Each row comes from the steps of one path. Every step used is in the known rows, and no mark comes twice. Write the path behind each row, first mark first.
Known rows:
gidobek > zabugo > pabob > dotev > fovur > gari: [-2.18  4.06  1.51  0.90 -4.01  1.60 -1.24 -0.77 -0.31  7.38 -0.79 -0.12
 -1.19 -3.18  1.21 -2.88  1.01 -0.35 -0.65 -2.21 -3.36  5.35 -8.53  4.63
  0.60 -0.99 -4.88  2.98  2.09 -5.57  3.34  0.35  1.63  0.47  2.96]
gidobek > zabugo > pabob > dotev > fovur: [-1.35  5.29  1.30  0.25 -3.54  1.03 -1.39 -0.06 -0.85  6.51 -1.84 -0.70
 -2.33 -3.24  1.46 -2.83 -0.53 -1.32 -1.90 -1.08 -4.07  5.34 -8.32  4.19
  1.22 -1.89 -5.61  1.29  2.21 -4.89  2.45  1.76  0.78 -0.55  2.28]
gidobek > dotev > fovur: [-4.41  1.39  0.45  1.06 -0.13  3.89 -1.30 -0.97 -2.42  1.32  4.26 -4.84
 -5.64  2.27  2.38  1.95 -3.30  1.58 -4.79  0.68  3.95  4.81 -4.20 -0.61
 -1.70 -1.42  1.52 -1.45  1.25  0.51 -1.14  0.35 -5.10 -1.01 -3.88]
gari > dotev > fovur > zabugo > pabob > gidobek: [-7.67  1.13  3.57 -3.50  1.35 -1.06  1.06 -3.13  0.02 -0.70  2.12  0.74
 -3.16 -3.86  4.74 -2.31 -3.09  0.69 -1.57 -2.79 -2.98  3.58 -2.42 -2.65
 -0.73 -2.03 -3.84  0.04 -2.13  3.20  4.31 -2.79 -2.16 -2.04 -1.71]
pabob > dotev: [ 2.54  0.82 -3.93  0.09 -0.29 -1.17 -4.39 -3.52  0.28  4.83 -0.12 -1.27
 -0.94 -1.08  1.78 -3.42 -0.20 -2.68  0.71 -0.80 -4.33  1.10 -3.94  0.17
 -2.09 -1.56  1.68  1.52 -2.63 -1.20  1.89  3.74  1.88  0.13 -1.14]
dotev > fovur > gari > zabugo > pabob: [-7.77 -3.85  5.53  1.17 -0.81  2.39  1.17 -1.64 -1.86 -0.76  4.41 -1.04
  1.02 -2.26  5.19  0.20  2.90  1.74  2.49 -1.88  1.38  5.97 -2.86  1.23
 -2.63 -1.98 -5.49  2.85  0.93 -0.16  1.74 -2.68 -2.34  2.52 -4.07]
dotev > fovur > zabugo: [-3.88 -1.42  4.68 -1.65 -2.94  2.11  1.84 -0.17  0.52 -0.71  1.70 -0.71
  2.22 -1.87  2.23  1.04  4.32  2.03 -1.92 -0.60  1.59  7.70  0.18  1.84
 -1.02  0.83 -3.63 -0.51 -0.45  2.71  4.16  0.57 -6.61  0.51 -2.94]
pabob > gidobek: [-0.86  1.03 -2.89  3.23 -0.61 -1.61 -0.35  1.25  0.82  2.33 -3.36 -1.18
 -1.11 -1.34 -2.74 -0.69 -1.80  2.43 -3.49  0.81 -1.72 -2.18 -1.44 -2.61
  1.18  0.04 -1.64  0.74 -2.76 -3.63  1.70  3.37  2.19 -3.24 -0.77]
fovur > gari > dotev > zabugo > pabob: [-5.25 -2.84  2.14 -0.37  0.75 -0.28 -0.72 -3.97  0.34  0.83  4.95  3.95
  0.89 -3.50  3.79 -3.65  3.15  0.37  2.41 -5.94 -1.76 -0.17 -4.45  0.49
 -3.62 -1.10 -0.78  3.35 -1.22 -0.34  2.84 -9.12  2.90 -0.06  2.94]
gari > zabugo > pabob > dotev: [-3.85  1.26  2.88  2.73  1.03 -5.37  1.81 -4.15 -4.05  2.69 -0.07  0.31
 -1.46 -4.51  5.93 -2.85 -3.03 -4.15  5.42 -0.91 -1.71  0.91 -8.14  1.74
 -2.34 -2.74 -4.08  1.63  0.20 -3.63  0.74 -3.27  5.12 -0.08 -1.67]
pabob > zabugo > fovur: [-0.30  0.75  0.77  4.21 -1.26 -0.32 -1.03  0.63 -1.40  3.23  1.46  2.59
  2.64 -0.55 -0.01 -2.20  5.58 -4.94  2.67 -3.55  1.49  0.37  0.11  2.60
  3.97 -3.19  0.92 -1.02  2.43 -2.00  2.41  5.11  0.99 -1.10  0.07]
gidobek > zabugo > fovur > gari > dotev: [-3.81  3.69  2.25 -2.56 -0.95  0.73  2.45  1.11  2.35  2.79  3.39  2.34
 -0.96  0.45 -0.64 -2.60  2.23 -1.10  1.60 -7.98  0.02 -0.50 -5.68  2.65
  2.61 -1.01 -1.95  1.73  4.57 -2.66  2.69 -3.35  1.52  3.53  1.23]
zabugo > pabob > gidobek: [-3.01  2.61 -0.24  5.52  0.92 -4.34 -1.96 -2.10 -1.12  5.61 -3.82  0.53
 -3.42 -4.37  0.34 -1.42 -3.12  1.66 -2.90  1.85 -4.18  0.15 -4.82 -2.95
  1.16 -1.87 -4.38  2.12 -1.02 -2.99 -1.27 -1.21  4.91 -4.22  2.68]
dotev > zabugo > fovur > gari: [-1.03 -1.44  2.49  2.98  0.16 -1.52  0.20 -3.47  2.15  0.96  6.36  3.06
  1.73 -0.90  3.12 -2.20  8.34 -3.26  0.14 -7.86  3.18 -0.54 -6.32  1.72
  0.17 -1.25 -3.85 -0.23  1.36  2.30 -1.57 -5.49 -1.00 -0.21 -0.71]
fovur > gari > zabugo > pabob: [-5.77 -3.28  3.09  1.99  0.08 -1.56  2.30 -2.13 -2.23  1.14  3.12  2.32
  2.55 -3.76  2.62 -1.50  3.07  0.88  6.01 -2.68  0.09  0.22 -4.56  1.97
 -4.28 -0.47 -1.20  4.80  0.29 -4.66  2.27 -8.11  5.32  2.34  1.41]
zabugo > fovur > gari: [-3.28 -0.53  0.98  1.01  3.87 -2.22  0.02 -2.36  3.12  1.66  5.84  2.56
 -0.57  0.97  0.06 -0.61  4.26 -0.53  3.22 -7.80  0.83 -2.50 -2.83 -1.97
  1.12 -2.09  0.64  2.55  2.50  1.46 -2.39 -5.01  2.03  4.56 -1.30]
zabugo > pabob > gidobek > dotev: [-3.87  3.59 -1.54  6.77  0.78 -4.18 -2.25 -2.61 -2.14  6.23 -2.79 -1.02
 -5.77 -2.81  0.68 -0.70 -5.08  2.10 -4.72  2.06 -2.62  0.59 -7.04 -3.40
  0.49 -1.91 -1.77  1.83 -1.06 -3.84 -2.24 -1.89  4.48 -4.89  2.99]
dotev > zabugo: [ 1.21 -1.12  2.15  1.85 -2.53  0.08  0.37 -1.64 -0.19 -0.38  1.98  0.78
  2.06 -1.62  2.95 -1.65  5.18 -3.19 -1.86 -2.38  2.56  0.83 -4.29  3.44
 -0.37  0.18 -4.53 -2.25 -0.35  1.22  0.08 -2.13 -2.44 -3.75  0.24]

Which path is each row?
[-1.93  1.39  1.59  1.66 -2.73 -5.16  2.37 -2.28  0.67  4.73 -3.87  3.44
  0.78 -5.93 -1.74 -2.13  2.51  2.63 -2.67  0.61 -1.08  2.78 -3.60  0.81
 -1.25  2.62 -1.31  1.65 -1.71 -2.77  4.58 -4.16  1.99 -3.21  5.12] : fovur > zabugo > pabob > gidobek
[-5.97 -3.09  2.21  3.44 -0.23 -2.28  2.13 -1.53 -1.51  1.75  2.04  2.48
  2.09 -4.02  1.69 -1.66  2.67  1.43  5.10 -2.68 -0.01 -0.97 -5.18  0.83
 -3.80 -0.06 -1.48  5.34 -0.20 -6.03  2.68 -7.36  6.04  1.43  0.99] : fovur > gari > zabugo > pabob > gidobek
[-4.89  0.74  4.57  2.34  0.77 -3.96  1.69 -4.21 -4.54  2.13  1.07 -0.91
 -1.64 -4.41  6.71 -2.62 -2.38 -4.09  5.30 -1.03 -1.82  3.16 -8.12  1.40
 -2.44 -3.36 -5.40  1.63  0.56 -2.90  0.61 -2.03  2.93  0.14 -3.12] : gari > zabugo > pabob > dotev > fovur
[-1.02  0.61  1.30  6.01 -2.07 -3.09 -1.07 -3.21 -1.16  3.97 -0.68  1.64
 -0.31 -4.69  3.03 -2.70  2.57 -1.51 -4.14 -1.34 -0.56  1.31 -7.47  1.58
  0.32 -1.22 -7.45 -0.88 -1.24 -0.85 -0.99 -2.45  1.28 -6.77  1.97] : dotev > zabugo > pabob > gidobek
[-8.05 -3.39  4.69  2.37 -0.74  1.28  0.72 -1.05 -1.53  0.24  3.31 -1.74
  0.92 -2.67  4.63  0.32  2.39  2.14  1.56 -1.73  0.41  4.97 -3.18  0.23
 -2.19 -2.13 -6.03  3.18  0.06 -1.52  1.95 -1.86 -1.56  1.46 -4.51] : dotev > fovur > gari > zabugo > pabob > gidobek
[-4.80 -4.28  2.65  0.64 -0.49 -0.02  3.50 -0.78 -0.91 -1.13  3.92  1.83
  3.93 -2.07  1.35 -1.32  4.19  0.61  6.65 -3.28  1.66 -0.83 -2.52  2.52
 -4.08  0.92  0.56  4.30  0.15 -4.80  3.28 -6.78  3.87  3.36 -0.66] : fovur > gari > zabugo
[-1.89 -2.09 -0.21 -0.01 -0.93  1.13 -3.08 -3.95  0.00  3.21  3.27 -2.39
  0.67 -1.94  5.00 -2.53  1.98 -1.35  2.54 -2.66 -2.90  4.64 -4.99  1.17
 -3.82 -2.45 -1.52  3.71 -2.11 -1.11  3.24  2.25 -0.72  2.71 -4.37] : pabob > dotev > fovur > gari > zabugo
[-5.73 -2.95  0.75  0.23  0.47 -0.43 -0.64 -3.44  0.77  1.54  3.96  2.89
  0.73 -4.04  2.99 -3.49  2.77  1.51  0.93 -5.39 -2.06 -1.29 -4.98 -0.48
 -3.37 -1.09 -1.46  4.16 -2.39 -1.69  3.31 -7.98  3.85 -1.35  2.42] : fovur > gari > dotev > zabugo > pabob > gidobek
[-4.00  2.10 -1.75  3.00 -2.37 -0.52  0.13  0.24 -0.46  3.17 -1.14 -3.15
 -3.49 -0.21 -1.66  0.35 -2.41  3.74 -6.87  0.92  1.79  1.77 -4.21 -2.23
 -0.36  0.50 -0.21  0.39 -2.08 -3.52  2.90  2.28 -1.71 -3.95 -1.93] : pabob > gidobek > dotev > fovur > zabugo
[-3.39  0.25  2.02 -3.28  1.21 -0.93  0.63 -3.55 -0.17 -2.21  3.83  1.99
 -1.57 -2.08  5.26 -4.10 -1.74 -3.67 -0.23 -5.40 -0.88 -1.03 -3.98 -0.11
 -1.25 -2.09 -3.09 -2.12 -1.48  3.12  1.74 -4.35 -0.68 -3.17 -0.46] : gari > dotev > zabugo
[-0.43  3.90 -2.13  2.12 -3.82 -0.16  1.11  3.40  1.36  3.31 -4.46 -0.53
 -0.70 -1.23 -3.98 -1.60 -1.31  2.53 -4.01 -0.51 -1.47 -1.36 -3.48  0.48
  2.71  0.88 -3.72  0.94 -0.72 -7.05  3.87  4.30  2.15 -2.59  1.00] : pabob > gidobek > zabugo
[-5.08  0.64  4.57  2.30  1.25 -4.74  3.97 -2.82 -4.80  0.65  0.48  0.90
 -1.11 -3.81  4.91 -1.78 -2.78 -3.12  5.34 -0.34  0.18  0.57 -6.23  1.47
 -1.48 -1.95 -4.66  0.78  1.63 -3.15 -0.18 -5.07  4.36 -0.44 -1.03] : gari > zabugo > pabob
[-2.91  1.34  0.31  3.16  0.13  0.30 -0.79 -3.31 -0.87  2.90  6.57 -0.17
 -3.95  1.88  2.15 -0.70  1.45 -1.82 -3.40 -4.67  5.63  0.29 -8.91  0.79
 -1.41 -1.00  1.76 -0.67  1.72 -0.04 -2.36 -5.47 -1.25 -1.87 -0.88] : gidobek > dotev > zabugo > fovur > gari
[ 1.58 -0.06 -1.79  2.24 -0.22 -2.08 -4.10 -5.64  1.91  5.36  4.12  0.62
  0.09 -1.68  4.32 -4.76  5.26 -4.90  0.54 -5.96 -2.07  0.52 -8.31  1.55
 -1.47 -2.78 -1.27  1.48 -1.90  0.44  0.56 -0.11  1.31 -0.17 -1.52] : pabob > dotev > zabugo > fovur > gari
[-1.12  0.68  3.45  0.37 -2.56 -4.80  2.63 -2.39  0.40  3.74 -1.99  3.82
  1.41 -5.18 -0.46 -1.50  3.32  1.59 -0.86 -0.02 -0.28  4.16 -3.32  2.20
 -1.95  2.77 -0.62  0.90 -0.85 -0.81  4.12 -5.72  0.41 -1.13  5.56] : fovur > zabugo > pabob
[-2.60  3.13 -2.82  5.42 -0.74 -2.39 -0.66 -1.14  0.44  4.12  0.53 -1.73
 -4.40  0.00 -0.95 -1.22 -1.90  0.73 -6.69 -2.18  2.31 -2.28 -7.04 -2.64
  1.15 -1.12 -1.03 -0.78 -1.13 -3.27 -0.74  0.49  0.64 -4.93 -1.51] : pabob > gidobek > dotev > zabugo > fovur
[-6.07  1.68 -0.33  6.42  0.34 -2.45 -2.53 -2.67 -2.24  6.26 -0.75 -1.13
 -5.12 -3.15  1.28 -0.41 -3.35  3.31 -4.35  1.38 -2.43  2.22 -7.09 -2.54
 -0.53 -2.27 -2.62  3.06 -0.61 -3.83 -1.04 -2.35  3.24 -3.64  1.87] : zabugo > pabob > gidobek > dotev > fovur > gari
[-3.38  4.23 -1.11  0.62 -1.11 -1.48  1.50  1.79  2.86  3.22 -0.69  0.84
 -1.89 -1.15 -2.83 -2.61 -0.57  1.20 -2.34 -5.19 -1.96 -3.25 -4.97 -1.33
  3.07 -1.08 -3.39  2.03  0.43 -5.46  3.59  0.42  3.56 -0.47  0.19] : pabob > gidobek > zabugo > fovur > gari > dotev
[-4.04  1.34  2.85 -3.03  3.36 -2.40  0.57 -4.50  0.68 -2.09  6.22  2.66
 -3.05 -1.14  5.69 -4.27 -0.73 -5.10  0.06 -8.09 -0.59 -2.26 -4.74 -1.43
  0.94 -3.38 -3.50 -1.87 -0.30  5.04 -0.20 -5.32 -0.43 -1.73 -1.74] : gari > dotev > zabugo > fovur
[-5.10 -3.39  0.23 -2.96  1.13  0.95 -0.16 -2.16  0.80 -0.74  4.37  2.90
  1.14 -1.36  1.31 -2.40  1.42  1.77  3.29 -5.11 -2.06 -1.48 -0.72 -0.42
 -3.67 -0.52  2.41  4.38 -0.96 -0.55  3.80 -6.98  2.94  2.44  1.64] : fovur > gari > dotev
[-4.61  1.28  3.06 -1.27  1.99 -2.37 -0.47 -4.80 -1.27 -0.47  3.16  2.33
 -3.06 -4.02  6.00 -4.12 -2.50 -3.52 -0.89 -4.81 -2.58 -0.08 -6.17 -0.55
 -0.61 -2.74 -4.65 -1.16 -0.77  3.07  0.70 -6.07  1.08 -4.47  1.09] : gari > dotev > zabugo > pabob
[-4.96 -3.06  1.90  2.01 -0.29 -2.24  0.99 -3.09 -1.93  2.70  3.38  1.86
  2.16 -3.96  3.13 -2.80  2.97 -0.14  6.33 -3.12 -1.44  0.62 -6.20  1.94
 -4.60 -0.53 -0.31  5.56 -0.08 -4.91  2.45 -6.86  5.65  2.49  0.84] : fovur > gari > zabugo > pabob > dotev
[-6.46 -2.18  1.66  3.64 -0.17 -1.99  1.74 -2.22 -2.49  2.74  2.71  1.34
  0.50 -3.13  1.49 -1.79  1.37  1.69  3.70 -2.31  0.86 -0.68 -6.66  1.25
 -4.36 -0.03 -0.35  5.15 -0.13 -6.48  2.45 -7.86  5.29  0.84  0.49] : fovur > gari > zabugo > pabob > gidobek > dotev
[-4.73 -0.72  5.54 -0.02 -2.28  0.28  0.88 -1.76 -0.09  1.38  0.81 -0.10
  0.42 -3.60  3.20  0.79  2.91  2.13 -2.15 -0.06  0.79  8.70 -1.66  1.47
 -0.69  0.30 -4.74  0.07  0.38  2.62  2.67 -0.77 -5.68 -0.52 -1.09] : dotev > fovur > zabugo > pabob
[-6.84 -3.92  4.76  0.06 -1.06  3.38  1.44 -0.30 -0.86 -1.97  5.17 -1.77
  1.95 -1.27  4.51  1.11  3.71  1.47  3.08 -2.68  2.12  5.48 -1.23  1.40
 -2.33 -1.20 -4.43  2.39  0.71 -0.31  2.27 -1.73 -3.29  3.00 -5.77] : dotev > fovur > gari > zabugo
[-1.49 -0.95  0.50  4.65 -1.84  0.46 -0.76  0.36 -0.85  3.79  2.76  3.69
  4.21 -1.38 -0.33 -2.17  7.58 -3.66  3.86 -5.55  1.72  0.36 -0.21  3.29
  1.91 -2.59  1.85  0.92  2.05 -3.07  3.66  2.74  2.09 -0.08  1.09] : pabob > zabugo > fovur > gari
[-6.46  0.01  4.51 -6.23  1.08  0.69  1.76 -2.60  0.65 -2.60  3.80  0.95
 -1.75 -2.18  4.60 -2.05 -2.29 -0.18 -0.16 -4.01 -1.28  3.64 -0.24 -1.51
 -1.32 -1.39 -2.64 -0.58 -1.17  4.35  4.92 -2.41 -3.94  0.07 -2.62] : gari > dotev > fovur > zabugo
[ 2.73  0.95 -2.14  1.85 -0.11 -2.61 -4.08 -5.52  1.71  5.29  2.93  0.12
 -0.90 -1.63  4.61 -4.53  3.72 -5.56 -0.31 -5.47 -2.52  0.81 -8.29  1.12
 -0.84 -2.86 -1.98  0.05 -1.51  0.96 -0.20  1.94  0.32 -0.95 -1.90] : pabob > dotev > zabugo > fovur
[-7.42  0.68  4.67 -4.67  1.15 -0.63  1.49 -3.49 -0.28 -1.31  3.22  1.43
 -2.93 -3.11  5.63 -2.50 -2.87 -0.11 -0.34 -3.49 -2.10  4.18 -2.02 -1.76
 -1.33 -2.13 -3.45 -0.28 -1.00  4.40  4.17 -3.84 -2.80 -0.84 -1.07] : gari > dotev > fovur > zabugo > pabob
[-0.26  2.27 -1.05  3.21  1.10 -3.91 -4.99 -5.48 -1.17  7.65 -1.72  0.39
 -3.19 -4.08  3.96 -3.35 -2.64 -1.61 -0.42  0.68 -6.10  2.76 -7.07 -0.53
 -1.24 -2.99 -1.99  2.62 -0.85 -1.31 -1.38 -0.70  4.20 -1.89  2.74] : zabugo > pabob > dotev
[-0.94  5.42  1.82 -1.15 -1.17  0.20  2.75  2.02  1.53  3.08  1.13  1.33
 -1.36  1.09 -1.89 -1.67  1.74 -2.05 -0.04 -5.56  0.90  0.16 -5.31  3.26
  4.20 -1.19 -3.27 -0.31  4.84 -2.70  0.60  0.16  0.09  2.39  0.35] : gidobek > zabugo > fovur
